What can hang from each mark
J: A N
A: J K Q
Q: N
N: J
M: A
F: N
V: A
C: N
K: A X

Each row was made from one small tree. The marks that hang from a mark follow it in brackets, in alphabetical order. Every link used is in the known rows. Write each row's tree.
Known rows
Q{N{J}}: [ 33.5  -3.0  30.0   4.3   7.5   0.0  -1.2  -2.2  10.7  14.8  15.8 -12.4
  -2.2  33.1 -18.6  57.2  15.2  15.4 -57.1 -17.6 -36.4]
N{J}: [ 16.3   3.6  36.4   3.6 -13.7  11.8   0.5  -2.9  23.5 -10.8  13.7  13.1
   0.8  25.3 -18.5  50.6 -16.0  35.6 -26.7 -21.9 -25.9]
F{N{J{A}}}: [ 23.8  -4.0  57.6  23.2 -25.0  14.0 -11.2  48.7  31.9 -45.5  19.3   7.3
   2.3  28.4 -14.1 -12.9 -38.3  23.9 -16.7 -13.9  40.8]
V{A}: [ -4.1 -28.6  21.9 -29.0   7.6  -2.5 -17.3  -8.6 -11.2  17.8  19.7  14.1
  29.5  -0.3 -22.0  49.6  -6.5  14.0 -23.4  -0.9 -43.6]
K{A{J} X}: [-37.8 -15.1  12.7 -27.4   0.2  -6.5  -6.7 -12.1 -34.4  19.0   1.4  -1.2
 -15.1  21.5 -27.2   7.3 -15.8  48.0  71.9  -4.8 -15.4]
M{A{K}}: [-17.2  -6.3 -26.8 -13.4  26.4  -5.2  10.8 -13.7  -6.9  15.9  20.8  16.6
   3.8  -6.8 -23.6  61.4   9.1  14.6  16.1  -4.3 -24.2]
K{A{J Q{N}}}: [ 19.8 -14.3  -2.2 -39.8  32.4  -9.4 -33.1 -10.7 -60.9  -9.0  -4.6   1.3
  -3.4  23.1  20.2  -9.5  19.2   2.0  28.6  14.1 -23.6]
N{J{A{K{X} Q}}}: [ -8.4  22.4   1.2  34.9 -24.3   7.4  15.5   7.0  33.4  -6.5 -18.3  -8.0
  11.5 -33.9  23.4 -44.3  -4.3  -3.2 -12.6 -13.4  37.3]
K{A{J Q} X}: [-25.0 -13.0   3.1 -38.9  -5.9  -7.2 -17.3 -13.6 -46.7  11.4 -24.4   6.2
  -8.2   9.8   3.9 -40.9  -4.8  27.6  70.3  10.1   2.8]
C{N{J}}: [ -6.6  10.9  38.0   3.4  -7.5  18.7  11.4  22.6  18.7 -10.7 -17.3   4.3
 -22.3  76.2 -20.2  51.6  -8.8  29.3 -50.0 -33.1 -21.7]
Q{N{J{A{K}}}}: [ 23.7  18.9   6.2  43.0  16.1   5.6  11.3   7.0  31.9 -13.9  25.8 -16.1
  11.1  -8.8   2.2  27.1  13.5  -7.2 -53.8 -26.1  -9.3]
Q{N{J{A}}}: [ 51.3   2.3  42.1  21.6  10.3   2.6 -15.0  26.7   9.2 -28.3  37.1 -26.0
  -2.5  14.5  -0.4   8.8   6.4   3.1 -48.0 -18.8 -11.5]
J{A{K} N}: [-10.0  13.6 -17.6  28.6 -12.1   5.1  15.9  -8.8  36.0  -6.4  29.0  -5.6
  -8.5 -24.2 -15.5  34.3  -9.2  -3.7   6.8  -7.4  -0.7]
F{N}: [-16.6 -17.9  41.8 -28.8  -2.4   3.2  -2.0   8.3  11.6   4.9   9.5  12.6
  -9.6  29.4 -41.8  34.8 -52.0  35.0   6.7   3.6   2.3]
C{N{J{A{K}}}}: [-17.5  32.9  13.4  45.9   1.6  24.4  22.6  27.5  40.8 -39.0  -4.7  -0.7
 -13.3  35.3  -2.1  19.4  -9.7   7.7 -49.6 -36.6   5.4]
N{J{A{Q}}}: [ 44.0  11.2  33.6  10.1 -19.3  12.0 -29.9  25.4  11.7 -60.0  12.6   7.6
   8.9  -7.2  30.7 -44.5 -12.5   3.1 -23.1 -12.6  19.2]
A{J K{X}}: [-56.2  -1.2 -26.3  -6.0  11.9  -7.8  31.7 -36.8   9.4  42.3   8.9  -7.2
 -18.1 -14.7 -37.1  19.7 -19.7  13.6  53.4   6.6 -13.3]
A{J K Q{N}}: [  1.2  -2.3 -41.9 -20.6  43.3 -14.8   4.3 -30.8 -23.4  11.0   3.9  -4.8
  -4.2 -13.2   9.2  -1.1  16.2 -33.8   8.6  24.2 -20.5]
V{A{J{N} Q}}: [ 23.9 -33.8 -31.0 -19.0 -11.3 -13.6 -12.8  -3.1 -34.0  17.9 -12.8  23.8
  17.0   5.8   0.4  -7.1  31.2 -36.8  20.9  38.8 -11.2]
K{A{J{N} Q} X}: [-15.0 -14.6 -13.2 -17.6 -32.5 -10.2  -4.1  -8.9 -34.3  36.0 -39.8   3.7
 -16.1  20.8  -4.0 -17.8  18.3  13.4  74.1  21.1  13.8]

Write each row's tree
[ -5.0 -18.1   1.0 -37.2  16.1 -16.9 -18.8  -9.4 -62.3  31.6 -25.6 -21.6
 -11.2  17.0   7.6 -28.3  20.6   6.0  38.2  17.8  -4.7] => K{A{J Q{N}} X}
[ -2.8   9.2  20.5  45.7 -18.3  17.5  16.9  29.2  55.1 -35.0   7.1  18.2
  12.5   7.7  -9.8   9.7 -35.0  15.7 -17.3 -17.2  43.5] => F{N{J{A{K}}}}
[ 38.7  -1.0  23.6 -25.0  28.0  -6.0 -37.5  14.5 -28.0 -30.3  27.3 -28.4
  -5.1 -16.8  21.7 -43.7  -2.0 -23.0 -22.8  10.2  -6.3] => J{A{Q{N}}}
[-10.2 -13.7  26.8 -37.4   5.9 -13.3 -17.8  -7.7 -40.8  44.7 -30.9 -23.8
  -2.3  11.2   6.0  -4.5  18.4  20.8  -3.8   0.9 -13.7] => K{A{Q{N}} X}
[  0.0  16.0   9.5  46.3   3.1  -3.1  28.9   7.5  33.7  26.1   7.3 -40.1
   2.9 -14.2  -6.3   7.7  14.4  -2.2 -44.5 -21.3   6.5] => Q{N{J{A{K{X}}}}}
[-45.2 -18.4 -21.7 -14.7  -6.7  -9.7  16.3 -26.2  -1.7  61.3 -32.9   8.8
  37.5 -40.4   2.0   2.0  11.2 -17.6 -15.3  11.5  -8.8] => V{A{K{X} Q}}
[-26.6   8.8  25.2  45.9 -34.0   9.2  33.8  29.4  57.1  12.0 -11.3  -4.7
   4.9   2.2 -22.6 -10.8 -30.1  18.3  -8.7 -15.0  57.2] => F{N{J{A{K{X}}}}}
[  7.8 -12.7 -20.9 -19.1 -18.8  -2.3 -17.3 -11.2 -34.5  -7.8 -18.9  27.5
  -7.4  25.1   9.2   1.9  16.6  12.1  61.1  14.5  -4.1] => K{A{J{N} Q}}
[  3.7  24.7   8.8  42.6  -7.0  16.9  10.5  -0.9  45.8 -38.8  27.4  10.2
  12.1 -16.6   2.6  22.1 -16.0  14.9 -22.7 -31.6   2.4] => N{J{A{K}}}
[-24.7 -12.8 -57.3 -19.0  19.5 -19.2  15.7 -11.2 -39.6  34.1 -13.9   6.7
  -2.0 -16.3  -6.5 -33.8  22.5 -15.2  68.7  30.2  17.4] => M{A{J K{X} Q}}
[-24.0  13.7 -25.4  21.2 -32.6  -5.0  20.0  -0.8  23.7  23.7 -14.6 -20.0
 -12.2 -42.3   6.3 -35.6   1.9 -23.6  15.2   8.8  33.1] => J{A{K{X} Q} N}
[ -9.8   4.2 -60.4   1.1  -5.6  -5.8  20.7 -33.1   3.7  12.8  -9.4  20.5
 -12.2  -9.2   1.7   9.5  12.7 -28.1  42.0  26.9  -1.9] => A{J{N} K Q}
[ -9.6  17.6  -9.4  -4.2  10.8   8.4 -12.4 -10.9  10.3 -39.8  16.7   3.6
   5.2 -47.6  27.1 -33.8 -24.8 -10.8   3.0  -2.6   8.9] => J{A{K Q}}
[ 29.7 -22.5 -25.9 -45.1  27.2 -14.6 -25.5   9.5 -63.0 -18.1  14.8  19.7
  -4.9  11.4   2.6 -32.1  14.4 -11.4  62.9  30.8  -1.0] => M{A{J Q}}
[ -5.1  33.6   3.6  32.2  -4.4  24.6  10.2  25.7  25.1 -47.8 -30.7   4.3
  -6.9  21.6  32.0 -26.9  -1.0 -15.3 -47.8 -21.6  24.4] => C{N{J{A{K Q}}}}
[-40.5  -9.8 -23.2 -11.4   9.3 -13.0  28.5  -7.1  -4.6  55.3   1.4  -7.4
  -4.1 -13.3 -37.9  40.2   9.6  20.0  26.2  -2.0 -10.6] => M{A{K{X}}}
[  8.5  15.7  50.0  18.9  -7.3  23.9  -4.4  49.4  18.2 -51.1   3.6 -12.1
 -22.7  56.2  -2.3  -2.3 -21.5  16.5 -43.5 -33.1   3.6] => C{N{J{A}}}
[ 29.9   2.3   4.7  -4.4 -23.6   1.8 -22.2  14.3  -1.7 -28.7  10.5  -4.0
 -12.0 -12.4  14.8 -32.5  -6.1 -17.2   8.5  13.8  14.1] => J{A{Q} N}
[ 13.2  11.0 -12.0  -4.4  34.6  -4.4  -9.0 -11.0  -2.7 -17.3  17.7 -21.8
   3.5 -41.2  28.6 -24.1   3.4 -32.5 -30.3   3.8  -4.7] => J{A{K Q{N}}}
[  0.5  15.9 -27.4  17.7 -16.6   3.8   6.7  -5.6  22.2 -16.0   3.5   3.1
  -3.4 -36.0  17.2 -13.3   2.6 -26.0   5.6   6.4  16.8] => J{A{K Q} N}
[ 17.2 -10.0 -26.6 -19.4 -10.5  -7.6  -4.9 -10.6 -19.3   1.0   0.1  13.1
 -21.5  13.1  -2.9  -9.8   5.5 -18.5  47.7  31.4  -1.2] => A{J{N} Q}
[ -5.8  10.7 -11.0  20.4  -2.4  -8.2  30.2 -17.0  18.6  58.5 -38.7 -20.8
   7.2  -6.9   3.8  14.2  33.2 -11.5 -52.5  -0.6  -1.9] => A{K{X} Q{N{J}}}
[ 15.9  27.2  -1.0  32.4 -10.2  14.4  -1.0   3.8  31.6 -50.2   3.3  16.3
  20.8 -27.8  34.6 -25.0  -7.8  -7.3 -24.6 -16.3  18.5] => N{J{A{K Q}}}
[-17.9 -12.7 -23.0 -19.8  10.1  -3.0  -0.1 -30.2  -3.4  20.9 -16.4  30.0
  48.0 -33.8  12.6  22.8   7.1 -19.7 -30.2   7.4 -22.2] => V{A{K Q}}
[ 33.4 -39.7 -11.8 -39.9  35.8 -21.7 -29.1  -4.3 -58.8  19.8   0.5  -2.0
  24.2   3.0   9.0 -16.1  35.3 -43.5 -12.5  34.9 -27.4] => V{A{J Q{N}}}
